Each row comes from the steps of one walk. Every step used is in the known rows, and no mark comes twice. Write the walk behind each row, first mark first.
In the rows, zero is written as 128.
Known rows:
pipus ponap serep resut tevuga: [ 88  98  88 130 196 158 136 143 102 135 119 111 128 159 154 125 124  92
 125 100 126  61 125  94 115 121 103 111 191 120 104 115 119 145 147 108
 137 134  65 164 123]
serep safu redi: [140 142  92 181 154 138 106  96  85 104  89 150 124 145 140 166 115  65
  68 145 141 154 132 126  90 133 131 150 151  94 114  99 114 177  78 119
 129 109 139 171  91]
safu serep resut tevuga: [103  90 123 111 197 147 138 128 134 121 119 118 138 178 154 154 128  76
 106 103 115  72 155 105 119 116 101  84 181 104  97 118 148 143 115 125
 126 153  45 166 128]
redi safu serep resut: [151 104 106 126 153 131 130  73 119  63 122  79 123 199 145 165 142  95
 101 107 130 114 176 153 144 108 117  74 163 109 124 100 113 148  85 151
 132 114  54 134  95]
buti pipus ponap serep: [ 91 134  83 169 142 138 119 119  76 147 125  53  90 136 131  84 111 148
 112 141 166  87  81 109 123 132  89 146  93 157 117  88  51 165 166 104
 181 109 134 103  67]
tevuga mizanev pipus: [164 135 147 215 146 137 102 108 116 105 103  86 119 134 143 105 101  94
  89 103 145  96  96  91 123 119  89 111 149 121 109 100 114 116 173  87
 151 174 113 137 108]
mizanev pipus resut: [116 139 104 185 156 157 109  74 108 125  88  79 105 128 119  99 101 113
  76 101  88  83 117 131 140 147  89 103 168 111  86 116  89 102  85 115
 118 130  77 128 126]
radi tevuga ponap: [149 145  63 171 155 154  95 113 101  90 156  83 114 101 130 148 165 133
 133 139 137 149  87 140 161 134 176 112 151 100 136  73 129 126 147 114
 130  81 137 122  63]
redi safu serep resut pipus: [132 113 107 139 163 171 146  30 113  96  97 100 152 173 172 130 140 101
 104 115 132 142 169 138 144 101 136  73 166 128 164 120 140 154  71 161
 121 106  46 171  98]
pipus ponap serep: [ 88 111  80 160 140 143 124 127  88 147 112  57  91 126 127  77 112 131
 125 141 176 101  88  99 123 148 110 134 111 147 111 110  66 151 173 105
 169 106 144  98  75]
pipus mizanev serep resut tevuga: [115 103 105 123 209 165 123 123 103 126 123 103 136 155 152 158 125  76
 106  86  96  80 148  77 128 117 105 109 206 122  91 110 154 141 130 130
 126 139  53 187 143]
safu serep: [116 104 146 120 140 126 132  99 150 119 113  72 113 161 130 135 115  95
  84 146 156 123 140 117 131 140 106  79  93 117  99 121 126 148 105 137
 143 148 101 106  90]
radi tevuga: [140 146  78 152 147 150 121 110 110  95 141  91 122 113 114 124 132 134
 117 147 118 149  82 121 174 140 102 135 134  91 131  87 132 113 148 123
 121 123 145 108  76]
ponap serep resut tevuga: [ 96  97 112 134 205 157 144 140 103 134 119 115 134 162 161 135 130  94
 123 104 125  65 128  97 124 120 105 114 187 113 117 103 124 128 135 101
 141 139  58 156 124]
tevuga ponap serep mizanev: [110  91  93 140 193 142 103 124 129 145 118  99 114 110 149 112 132 119
 112  94 182 112 115  86 159 109 145 131 171 108 130  92  55 141 154  79
 155  65 151 115  96]
serep resut pipus mizanev tevuga radi: [157  76 108 180 204 168  96  65 104 133 103 140 162 124 128  94 111 113
  63 103 135 139 116 109 111  93  99 172 132 114 118 134 110 110 103 139
 143 152  59  87 135]
radi tevuga mizanev serep resut pipus: [152 135  97 160 201 197 126  37 102  99 106  85 154 137 167 115 134 115
 119  89 105 144 148 118 166 104 156 106 192 138 162 118 151 147 126 144
 123 112  66 185 105]
radi tevuga ponap serep mizanev pipus: [148 112 117 192 170 143  94 112 117 133 112  66 104 100 136 109 115 116
  95 103 159 112  93 106 155 106  78 134 150 114 118  55  69 111 159  75
 138 116 120 104 106]
buti pipus mizanev serep: [149 143 118 146 175 160  97  75  87 127 135  46 108 124 120 155 111 116
  72 109 111 130 123  77 150 119  89 138 133 158  86  88 121 154 133 148
 157 124 107 154 111]
tevuga ponap serep resut pipus buti: [ 90 125  47 188 181 159 130  23  94 130  86 100 124 143 186  91 139 122
 132 122 127 158 141 112 109  93 154  93 150 139 153 102  93 124 117 161
 170  98  71 195 115]
redi safu serep: [141 124 137 125 104 118 139  90 120  84 119  80 115 163 136 165 141  83
  80 137 172 138 148 118 137 131 103  74  91 107 106 109 131 137  92 134
 155 128  96 114  81]
radi tevuga mizanev: [169 152  99 187 163 152 108 108 120  73 140 103 130 122 130 107 134 109
 117 106 137 125  94  79 155 133 148 106 153  83 125 129 134 114 200 104
 159 153 153 135  81]
tevuga ponap serep mizanev pipus: [139 103 129 188 168 137  95 114 117 141 101  72 107 110 145 109 108 110
  90 101 166  99 102 102 140 105  82 134 154 124 115  62  66 123 154  71
 144 114 117 114 115]
mizanev pipus: [140 125 141 189 134 134 111 113 110 122  97  80 112 133 132 118  96 107
  85 127 133 106  99 119 128 123  61 128 139 136 112  75 110 123 132 101
 131 151 105 121 111]
radi tevuga ponap serep resut pipus: [127 116  80 166 199 188 134  44  94 114 113  85 142 145 177 112 148 131
 138 122 133 136 133 145 156 107 161 100 171 130 181  96 114 136 112 141
 129  90  63 149  82]
radi tevuga mizanev serep resut: [172 129  93 156 207 166 104  84 106  72 130  64 128 151 136 145 135 107
 119  68  95 118 149 120 168 120 153 123 202 131 118 101 130 141 161 120
 138 122  78 159 105]
ponap serep resut pipus: [111 109  99 153 195 182 145  46 100 128  95  95 148 159 178  99 127 125
 127 120 134 126 140 132 146 107 140 102 171 141 177 108 108 143 100 143
 132 106  62 153  98]
tevuga radi: [134  92 114 167 163 141 106 103 130 139  96 131 137 125 143 114 116 138
  86 115 125 127  74 103 125 123 120 168 133 134 122 123 110 125 124 112
 139 131  94  88 113]
tevuga ponap serep mizanev pipus buti: [104 124  72 205 160 128 100  73 112 141  84  86  98 113 162  93 118 110
  99 108 145 139 115  87 110  95  96 116 136 125 106  73  62 109 148 113
 180 116 112 166 129]
buti pipus ponap tevuga: [ 97 161 115 147 105 134  69  83  91 120 105  80 121 143  96  81 121 122
  70 136 146 128 120 105 152 131  69 145 123 146  95  94  66 181 123 116
 105 124 142 131  81]
resut serep mizanev: [102  85 103 123 184 155 127  82 151 109 104 140 143 160 157 143 125  98
  97  79 133  97 173  92 159 110  87 148 202 100 130 135  84 148 112 102
 119 100 139 148 129]
radi tevuga mizanev serep safu: [188 125  87 187 183 143 108  94  84 103  96  96 125  99 144 150 112 117
 118 100 108 145 152 129 142 130 124 176 162 115 117 122 127 144 151 117
 135 140 125 142 118]
buti pipus ponap serep safu redi: [132 152  79 197 156 141 101  96  66 119  96 122 108 142 137 148 115  89
  66 148 154 134 117 130  81 125 113 162 122 111 112  86  75 191 100 113
 154 104 134 161  75]
ponap serep mizanev tevuga radi: [139  81 125 168 200 151  94 110 112 158  99 141 153  96 123  84 115 122
  64  87 168 130  94  96 130 102  96 208 116 117 116 117  84 105 134  82
 161 136 103  61 130]
buti pipus ponap serep safu: [129 106  60 189 165 119 123 103  68 135  94  98 106 125 147 114  95 148
 120 143 139 109 129 152 104 123  76 181 124 126 128 105  57 169 128 124
 146 121 124 110  98]
mizanev serep: [134 144 131 135 162 160 113 108  92 132 112  56 114 106 124 149 119 109
  99  99 121 139 120  94 166 145 128 149 144 165  99  97 148 145 146 109
 149 113 123 146 107]
serep mizanev: [111  95 102 115 177 135 111 118 150 129 106 129 131 127 138 120 108 103
  90  88 148 117 130  77 159 104 104 134 192 101 118 116  84 154 130 108
 125  85 157 144 120]
ponap serep resut tevuga mizanev pipus: [154 122 146 214 180 147 108 118 105 115 105  84 121 144 157 106 106  82
 101  88 141  66 106  84 116 114  87 105 168 116 109  96 111 109 180  74
 158 183  77 145 123]
ponap serep mizanev pipus: [129 104 138 181 165 134 104 115 122 143  94  77 109 114 140 102  94 108
  81 102 162  98 103  92 143 106  57 139 151 125 111  70  64 122 148  73
 142 129 120 108 120]

Write each row's walk:
[ 96 104  81 138 176 134 105 116 125 150 111  92 107 118 137  90 109 130
  94  94 170  97 111  80 148 101  85 148 154 122 113  99  36 171 162  97
 159  82 157 127 103]  buti pipus ponap serep mizanev
[120 107 103 182 189 168 116  93  60 144 132  72 120 109 143  95 145 114
 118 145 200 126 108 113 129 127 145 119 103 121 139  89  82 108 144 103
 181 106 113  90  81]  resut pipus mizanev tevuga ponap serep
[121 108 110 167 129 143  73  88 120 143  83 115 137 118 117  80 123 131
  68 117 139 143  89  98 131 129 107 177 127 144  97 126  85 145 125 107
 114 128 109  86 106]  pipus ponap tevuga radi
[111  90  66 152 181 145 120 103 100 106 113  63 106 172 139 103 120 127
 133 110 134  90 138 141 133 120 120 119 171 138 128  99  68 159 141 129
 142  99  87 124  90]  pipus ponap serep resut
[116 113  96 146 184 177 140  43 114 114  94 113 155 166 174 111 123 114
 119 113 113 134 151 133 145 101 140 100 191 136 172 119 130 155  88 157
 112 105  66 174 104]  serep resut pipus
[ 98 109  94 133 198 164 116  52 145 112 105 132 140 163 154 139 123 114
  81  66 107  75 173 108 161 106  78 146 207  97 122 135  60 144  84 106
 121  97 115 158 132]  buti pipus resut serep mizanev
[121 152 102 219 135 127  96  57 106 117  78  92 109 133 151  77 113  94
  89 116 136 142 119  74 104 111  90 106 129 124  99  98  84 104 157 119
 173 170 111 175 132]  ponap tevuga mizanev pipus buti
[144 141  66 204 116 140  87 120 112 102 112  65  97 115 107  74  99 107
 103 108 130 108  91  95 115 128  92 118 146 126  73 123 105 170 198 115
 139 134 143 151  95]  radi tevuga mizanev pipus ponap
[139 109 131 171 156 131  98 111 134 131  93  96 119 121 133 114  91 100
  76  96 139 104 112  96 143 101  57 134 170 118 105  77  85 132 137  90
 124 129 118 131 130]  serep mizanev pipus
[145  98 128 174 181 151 100 108 104 142 100 143 155 109 118  95 112 119
  65 106 145 136  87 112 120 116  99 196 107 124 114 121 117 107 123  99
 151 151  94  71 122]  mizanev tevuga radi
[137 137  96 183 160 154 116  71  87  89  88 159 135 167 154 184 128  61
  72 140 130 139 161 135  90 135 116 161 161  94 121 114 113 174  68 115
 123 117 124 172  96]  resut serep safu redi
[127 100 140 126 187 143 106 116 119 128 114 122 148 119  98 100 109  74
  58  95 184 132 156 105 145 106  76 148 116  91  96 118 104 125 119 101
 148 143 135 101 126]  safu serep mizanev tevuga
[118 122  90 185 182 159  96  74 112 139  94  74 103 111 128  94 113 115
  84  81 114  79 117 124 147 133 112 107 179 103  89 106  59 102  98  96
 129 101  87 126 125]  tevuga ponap serep mizanev pipus resut
[136 108 116 155 175 151 106 104  77 115 129 118 143 127  90  95 101  75
  66 137 164 131 140  96 120 116  65 138 117  93  90 119 116 113 118 142
 152 156 128 103 124]  pipus mizanev tevuga
[ 95 116  99 169 188 161 124 128  79 154 128  74 104 115 156 117 149 120
 131 124 167  84  93 107 134 149 161 108 136 119 124  92  87 109 147  78
 171  99  98 109  87]  pipus resut tevuga ponap serep
[168 122  92 184 165 138  92  87  76 110  77  95 125 108 136 127 106 110
 107  99 122 141 164 118 134 131 120 174 166 131  98 136 110 167 147 112
 125 135 128 151 125]  pipus ponap tevuga mizanev serep safu
[121  92  74 169 178 145 116 102  97 106 113  55 103 171 139 103 114 124
 126 109 132  83 130 143 131 117 105 120 168 141 121  89  66 154 144 125
 137 110  76 120  95]  mizanev pipus ponap serep resut
[174 123 111 182 177 141  98  86  76 110  77 100 132 109 144 141 107 107
 105  99 121 144 165 122 142 130 118 173 162 126 112 124 112 152 135 109
 127 147 119 144 121]  ponap tevuga mizanev serep safu
[132 131 130 167 179 149 122 137 122 108 121 138 140 144 159 114 125  78
 110  86 143  81 109  43 118 128 142  92 180  93 105 153 148 126 189  89
 167 167 123 176 118]  resut tevuga mizanev
[176 115  97 183 181 140 110  96  83 109  88 104 126 106 152 146 105 108
 113  98 114 139 158 124 131 127 127 169 165 124 115 129 122 153 139 114
 140 140 120 148 126]  tevuga mizanev serep safu
[126 103 139 165 146 144  82  80 120 142  84 123 147 124 127  94 126 131
  67 123 142 147  93  99 144 130 110 179 127 134 115 117  92 123 109  99
 117 141  96  73 110]  ponap tevuga radi
[137  85 113 172 206 166  97  77 122 138  91 154 161 114 126  97 118 116
  55  70 130 115 126 112 131 109  90 204 145 107 106 146  89 103 101  91
 140 137  85  81 146]  pipus resut serep mizanev tevuga radi
[101 155  61 157 119 130  96 111 100 120 126  82 100 141 114 100 106 138
  93 122 123  96  90 113 114 115  73 142 128 152  92 106  83 210 149 141
 145 104 143 162  80]  buti pipus ponap
[129  94  82 162 199 151 117 100  94 102 128  69 112 167 154 134 144 125
 143 109 139  96 133 155 145 118 159 107 177 130 149  77  76 136 127 116
 147  91  75 115  81]  tevuga ponap serep resut
[157  90 128 159 176 146  95  95 119 130  98 146 156 106 123 105 127 103
  48  84 167 142 115 102 126  95  91 183 110 106 105 122 105 114 112  93
 154 134  92  75 130]  redi safu serep mizanev tevuga radi
[159 140  93 180 167 155  95  81  77 110  95 123 121 133 133 179 114  61
  57 137 132 164 143 108  95 130 130 152 151 106  91  98 122 179  86 133
 136 106 125 180 105]  pipus mizanev serep safu redi
[120  98  84 154 167 167 128  48 112 125 113 109 135 148 150 110 103 100
  93 154 134 140 138  70 121 111 105  79 159 110 120 140 118 145  96 195
 128 121 103 154 114]  resut pipus mizanev
[115 125  97 151 172 153 108 144 103 126 138 117 125 119 157 155 158  98
 127 116 138 105 103 106 125 129 173  99 175 111 115  98 146 138 139  96
 137  96 104 164  96]  resut tevuga ponap
[130  99 118 108 150 122 118  96 153 107 109 112 125 140 138 144 128  84
  70  90 173 133 158  85 154 100 100  96 154  89 102 113  93 153 106 116
 139  91 130 134 109]  redi safu serep mizanev
[115 129 128 195 163 184 118  23 113  85  93  98 137 184 150 126 131  96
  88  93  93  66 183 131 148 154  77 127 182 110 111 155  88 101  85  96
 116 162  75 137 126]  ponap tevuga mizanev pipus resut serep
[113 113 102 172 169 150 119 125  82 138 132  63  99 119 148 117 148 134
 138 143 187 113  88 120 139 144 162 118 115 134 144  76  78 118 154  86
 178  93 125  88  67]  tevuga ponap serep
[124 126  83 202 141 145 111 123  88 129 117  39  88 112 124  68 113 128
 119 130 173  97  78  94 127 143  98 130 107 137 105  97  67 130 203  91
 175 132 134  97  79]  radi tevuga mizanev pipus ponap serep
[139 130 101 169 172 153  90 122  76 110 139 107 130 106 118 126 153  98
 110 119 168 136 117 140 135 122 160 131 133 114 123  90 126 123 132  95
 151 100 132 119  85]  mizanev tevuga ponap
[136 119 113 168 201 154 116 126 125  91 124 135 145 163 164 121 129  75
 117  74 126  73 128  62 121 115 148  87 205  92 110 148 143 132 181  94
 159 166  95 184 121]  serep resut tevuga mizanev
[131 125  93 157 165 136 105  70 102 112 146  93 114 163 127 135  99 123
  72 150 120 103 114  84 119  98  56 108 130 111 104  94  81 155 101 181
 146 135 111 136 102]  buti pipus mizanev
[168 111  84 175 187 135 106  72  71 119  97  93 118 119 145 163  95 125
  95 122 100 137 162 132 125 113  78 175 148 127 107 104 103 160 104 153
 131 131 103 141 129]  buti pipus mizanev serep safu
[132  96  89 162 208 156 112 100  84 101 132  74 123 161 142 125 144 116
 133 106 150 100 140 160 142 114 146 122 164 124 145  77  77 126 130 111
 154 103  72 106  89]  mizanev tevuga ponap serep resut
[152 101  62 197 181 130 124 106  69 121 104  96 114 104 157 137 127 143
 142 152 147 135 129 166 128 128 127 167 133 101 151  88  77 130 128 110
 138 109 121  92  89]  radi tevuga ponap serep safu
[132 145 109 205 166 159 102  73 112 114  94  84 110 130 123  88 103 104
  81  83  96  74 115 115 134 143 109  91 177 102  83 138  90  98 114 105
 136 145  82 142 126]  tevuga mizanev pipus resut
[124 109 127 136 190 148 102 124 102 129 115 140 154 109  98  90 108  81
  67  92 174 129 140  99 147 104  78 170 143  93 107 112 101 124 128  90
 144 130 152 114 129]  serep mizanev tevuga
[ 80 127 101 134 183 162 135 127 111 149 107 133 136 134 142 122 119  88
  97  98  92  67 120  85 125 147 105 101 188  98  81 143 136 113 103 108
 124 135  75 171 139]  pipus resut tevuga
[129  93  72 180 183 150 140  47  94  95  75 141 140 159 166 160 111 118
 117 117  84  96 199 176 122 138  80 172 185  94 131 156  89 133  56 135
 104 137  85 130 136]  pipus resut serep safu
[150  85 115 182 192 168  97  71 104 142 100 142 161 108 126  89 110 113
  59 118 144 143 103  95 111 101  95 177 113 117 113 138 115 110 109 134
 146 154  79  85 134]  resut pipus mizanev tevuga radi
[154 176 138 166 158 163  72  85  86 111 116  45 116 113 119 111 129 105
  80  75 135 131 123  67 163 133 134 146 141 165  84 114 120 161 187  90
 159 137 134 163  97]  buti pipus ponap tevuga mizanev serep
[116 103 119 117 179 143 141 124 117 104 121 120 140 179 160 167 140  70
 101  98 122  82 158 101 123 113 100  83 180  98 101 112 150 140 109 123
 129 142  43 173 122]  redi safu serep resut tevuga
[141 136  85 209 146 139 102  98  72 121  83 117 107 134 133 139 110  72
  69 146 157 140 119 127  80 134 112 157 130 107 101  88  84 176 108 104
 145 111 132 155  87]  mizanev pipus ponap serep safu redi
